Each row was made from one walk, in order. Every step used is in the known rows, and no mark comes twice. Write each row's walk.
(in the rows, 128 means zero)
Known rows
y v c: [124 135 137 113 121 176  98 228  95 106 132 112 169 153 105 106 149 137
 139 109 150 124 155 140 152  94 120 109  71 112 120]
g p v c s y: [ 35 154 146 135 149 167  59 127  91  93 187  70  73 152 119 182  93 144
 150  77 102 114 184 125 129 159 148 115  94  88  88]
n s y: [126 161 129  73 110 158 138  99  98 129 141 123 144 138 108 137  89 159
 122 120  73 126  85 105 125 136 119 116 121 101 150]
c v y: [ 88 184 134 135 148 143 116  90 110 146 135 165 124 193 126  71 109 128
 131  95 103 144 124 115 148 195 140 155 106  99  59]
s y: [129 165 133 119 123 167 122 109 116 146 151 127 137 119 115 122 119 153
 135 112  66 124 101  96 121 147 134 110 107 125 118]
w v: [122 129 141 101  95 118 122 151 132 107 127 137 170 140  87 147 157 132
 135 116  88 160 104 126 176 123 121 116  69 127  89]
n v c s: [ 87 122 151  99 129 145 103 162  92 126 154 116 162 233 116 132  81 109
 129  82 143  84 109 157 140 181 139  99  80  83  95]
c s y v: [ 89 213 109 104 148 226  67 172 117  87 161 173 168 144 137 144  80 130
 123 104  86 127 137 124 125 148 117 109 127 107  99]
w v c: [128 109 153 111 109 112  97 190 112 110 117  81 164 168  69 145 163 128
 148 102 116 150 141 139 178 111 125 120  45 124  99]
n s c v: [ 86 147 128  58 117 103 102 162  63 107 113 128 137 214  70  94 106 135
 108 104  78  84 102 114 179 132 127 146 122  87 106]
g p: [117 138 141 114  93  89 169 112 110 118 158 118 107 107 123 135 142 132
 145 123 121 108 100  95 186 135 122 108  89 105 103]
s n v w: [131 125 188  99 162 161 155  98 133  86 149 120 106 148 118 152 121 116
 133 100 155 111  69 116 107 162 128 117 119 109 132]
c v d: [ 91 149 143 132 176 155 130 130  96 166 102 155 140 149 102 101 127 135
 168  97 104 109 133 133 171 175 113 128  74  96  46]
p k: [127 132 141  97 106 133 106 103 130 159 158 152 144 128 104  98 134 178
 138  74  80 123 116  91 127 114 155  76  83 128 115]
g p v n: [ 37 100 175 140 108 145 138 119 117  96 171 124  41  85 134 163 147 171
 163 108 145 145 154 124 121 119 146 120  73  70 123]
p u: [114 128 147 135 121 116 104 143 115 122 162 128 150 134 127  99 140 166
 127  95  80 101 118 108 127 106 131  72  95 131 129]
w v l: [ 92 132 154 119 122 121  94 154 128  96 142 156 139 165  89 174 158 149
 152 126 114 177 136 121 170 151 126 133 102 137  85]
c s: [106 152 120 106 116 133 120 145 126 123 138 164 142 167 137 109  92 132
 128  74  92  83 109 127 169 175 122  86 100 102  74]
y s c v: [108 176 127  87 131 147  70 187  94  96 114 138 152 187  77  98 100 130
 105 121  61  79 156 118 184 112 127 122 111 121  58]
s c: [117 134 140 105  99 106 112 175 100 118 133 103 128 151  76  95 148 149
 122 106  80  93  96 135 167 131 122 105  99 118 121]
c s n v: [ 93 129 151  85 147 166 146 118 122  85 153 150 142 177 106 144  78 115
 127 106 111  70  83 130 118 190 139  86 142  95 112]
n v l: [ 77 123 161 106 126 153 129 109 100 124 176 160 136 194 109 153 124 142
 140 134 149 133  96 120 122 187 148 120 126 111 111]
g p v d: [ 49 112 170 148 136 155 147 101 105 121 149 101  74  78 108 168 152 163
 173 114 131 142 154 160 154 151 110 105  61  86  78]
d v: [147 128 129  75 100 119 155 115 125 161 138 137 187 132 142 106 162 121
 154 101 127  83  70  97 145 128 140 114  95 124 100]
s n v: [122 106 166  86 130 160 171  99 114 101 149 127 137 146  89 133 124 131
 133 131 122  95  68 115 109 154 144 100 132 110 139]
w v y s c: [119 186 153 119 113 145  65 175 131  57 117 111 159 162  66 155 114 136
 103 151  69 188 164 192 174 127  94 131  97 132  87]
n s: [126 124 133  68  88 119 165 122 104 126 124 142 148 151 112 114 107 156
 119 108 107 108  81 121 157 132 115  99 100  95 133]
d v y s: [157 182 134  92 114 163 137  98 142 134 131 150 186 140 157 117 108 125
 134 130 126 125 129 143 136 144 117 116 112 132  80]
y v p: [112 168 127 114 117 138 102 171 138  83 139 144 171 130 119 119 169 122
 137 111 159 143 136 116 136 125 101 140  94 114  93]
v c s: [111 131 131 119 130 125  97 187 106 132 132 112 140 198 118 104  95 130
 142  60 116  73 141 146 173 167 129  86  78 100  88]
n s y v: [112 186 120  67 116 212 110 153  95  91 145 152 173 129 116 148  95 151
 113 140  99 149 110 117 115 103 108 125 127  98 152]

Which walk is each row?
[162 144 149  89 131 119 140 110 145 148 139 129 158 134 170 126 159 110
 155  67 160  96  74  99 143 134 124 129  87 127  92]	d v w
[134 143 138  77 115  84  94  75 152 158 161 128 186 135 131 116 180 136
 163  62 142 113 108  72 101 117 155 130  95 132  92]	d v p k
[100 184 141  94 161 238 117 153  84 111 118 142 175 101 106 166  96 157
 148 146 110 161 131 168 121 122  75 127 109  86 140]	n s y v d
[ 95 114 162  85  97 116 129 191  85 102 118 114  95 153  90 121 119 169
 135 113 112 110 101 160 140 110 111 127 105  67 178]	v n s c
[ 76 161 140 146 164  82  59 126 121 108 156 132 147 183 119  94 150 127
 135  77 106 105 145  75 122 138 133 142 108 121  66]	c v p u
[ 52  90 169 135 110 183 118 140 127 118 146 145  75 114 125 128 144 189
 152  86 124 141 150 141  94 127 152 108  71  82 122]	p v n
[106 110 155  90  99 135 165 147 107 123 118 149 107 133 128 126 104 167
 146 107 134 126 100 137 130 122 118 120  91  67 161]	v n s
[139 182 139 129 115 174 130 114 140 115 131 154 143 141 133 106  80 148
 114 131  99 147 151 157 150 157 105 100 100 121  84]	v y s
[117 139 135 106 151 149 136 143 134  88 129 145 114 143 113 119  94 135
 138  82  90  62 114 118 150 172 127  78 138 114 100]	c s n
[ 66 139 166 124 180 118  85 112 133  47 180 117 146 185 117 153 104 114
 130  87 125  77 117 118  78 172 126 103 156 107 112]	c s n v p u
[ 90 155 132  99 132 113  86 172  83 123 126 127 130 198  72  78 137 128
 123  97  73  84 113 106 172 140 139 139 108 109  76]	s c v
[141 154 137  94  99 141 100 194 110  91 121 115 150 143  78 117 113 153
 105 131  69  88 142 148 177 102 108  87 104 133 101]	y s c
[ 97 133 146  79 106 191 138 200 102  85 123 173 140 124 130 136 111 160
 136 127 156 150 128 151 123  85 105 123  96  65 167]	y v n s
[100 157 121 110 139 180  72 241 102  89 135 135 171 186 122 118 103 122
 135  82 143 101 168 155 165 128 115  98  81  95  93]	y v c s
[138 119 140  81 163 136 120 170 113 114 124  92 154 169 124 122 126 108
 171  67 139  31 121 117 141 144 146 104 126 122 105]	d v c s n
[ 76 188 142 133 150 124  84 134  90 124 134 130 106 211  88  70 122 126
 121 105  86 131 125 138 156 186 134 164 120  99  77]	s c v y
[124  89 178 100 146 156 147 148  93 106 141  78 131 175  71 130 129 126
 147 118 149  83 100 131 109 141 148 104 105 109 146]	s n v c
[111 144 137 104 175 197  84 238 108  55 124 117 142 162 101 126 107 123
 142  91 139  79 171 144 145 126 118  97 120 110 115]	y v c s n
[ 80 212 127 135 194 251  75 178 109 108 135 160 168 118 132 162  82 135
 159 111  95 140 157 173 127 168  82 110 107  94  90]	c s y v d
[121 172 135 119 146 215  72 200  90 108 146 100 164 140 102 131 132 141
 142 122 117 139 159 125 117 100 126 127  89 121 136]	s y v c
[153 109 140  87 113 114 133 159 103 167 128  86 180 163 126 105 167 119
 168  87 153  74 107 112 147 114 147 119  76 123 109]	d v c
[127 132 125  85 132 122 105 173 109 150 134 108 184 194 143 115 119 103
 164  56 145  51 120 130 160 149 142 110  87 109  84]	d v c s
[ 56 171 165 136 109 156  88 127 108  50 167  84  70 130  96 159 110 161
 109 141  98 156 190 176 153 135 116 120 109 105  89]	g p v y s c
[107 146 154  95 121 176 136 119 102 127 137 139  99 118 123 149  87 173
 150 119  99 141 105 123  92 127 122 132 115  72 177]	v n s y
[109 129 170  88 158 203 128 126 119  60 152 158 133 158  95 176  87 151
 133 168 132 106 145 128 112 156 134  98 167 136 121]	y s n v l
[130 185 147 128 114 154  95 157 119  92 128 113 129 157  94 107  96 152
 106 134  80 133 153 181 155 144  99 113 112 121 103]	v y s c
[ 66 168 157 137 108 176 117  78 130  72 169 123  81 111 132 160  99 157
 121 136 116 172 190 154 144 147 122 111  96 104  70]	g p v y s
[ 28 120 161 133 120 134 114 105 106  85 194 128  53 129 118 177 155 174
 156 120 143 146 162 107 144 159 151 121 114 109  89]	g p v l
[ 82 160 149 134 115 209 103  99 143  94 146 146 117 138 125 127  93 175
 108 115  98 167 186 169 114 154 124  98  95 113  73]	p v y s
[126 111 152  98 112 140 157 137 127 159 136 148 141 116 156 121 158 137
 180  98 153  98  92 114 115 118 144 128  90  96 131]	d v n
[107 162 153 135 113 130 117 115 140 107 133 135 148 156 102 140 141 130
 132 120 102 207 116 156 153 166 112 142  81 116  85]	w v y
[110 140 145 118 105  73 101 138 153  85 125 115 164 143  87 161 180 114
 143 104 124 172 119 116 161 143 107 149  73 124  68]	w v p
[125 203 141  78 151 210  96 146 109  75 146 144 145 131 144 167  95 139
 113 106 134 170 112 123 115 111  92 141 117  98 146]	n s y v w
[104 196 121  79 128 170  92 137 112  71 145 129 172 132 113 160 117 134
 124 128 132 162 125 115 104 121  94 161 131  97 133]	n s y v p
[132 126 180 101 175 222 162 125 118  95 107 132 160 108  84 168  83 140
 152 163 120 102 134 179 121 146  94  78 112 111 107]	y s n v d
[110 167 129 126 154 165  67 159 101 134 149  97 133 183 119 130  78 136
 145  70  82  92 147 127 135 170 134 106  99 105 103]	v c s y
[ 60 114 152 120  91 127 140  97 112 101 176 111  81 106 117 151 153 158
 138 109 120 129 135 107 152 129 144 107  82  99  94]	g p v
[ 82  89 157 126 112 155  97 158 101 125 143  84 111 165  93 114 153 169
 143  73 124 114 161 139 128 122 154  99  56 106 103]	p v c
[ 94 165 138 139 143 128  58 183 131  64 166 130 182 130 131 124 170 139
 128 106 137 141 157 112 108  91 102 118 101 127 113]	y v p u
[ 95 117 180 126 168 115 111 105 129  62 176  93 140 152  98 146 150 129
 135 117 134 100 104 103  66 140 129 114 143 123 142]	s n v p u
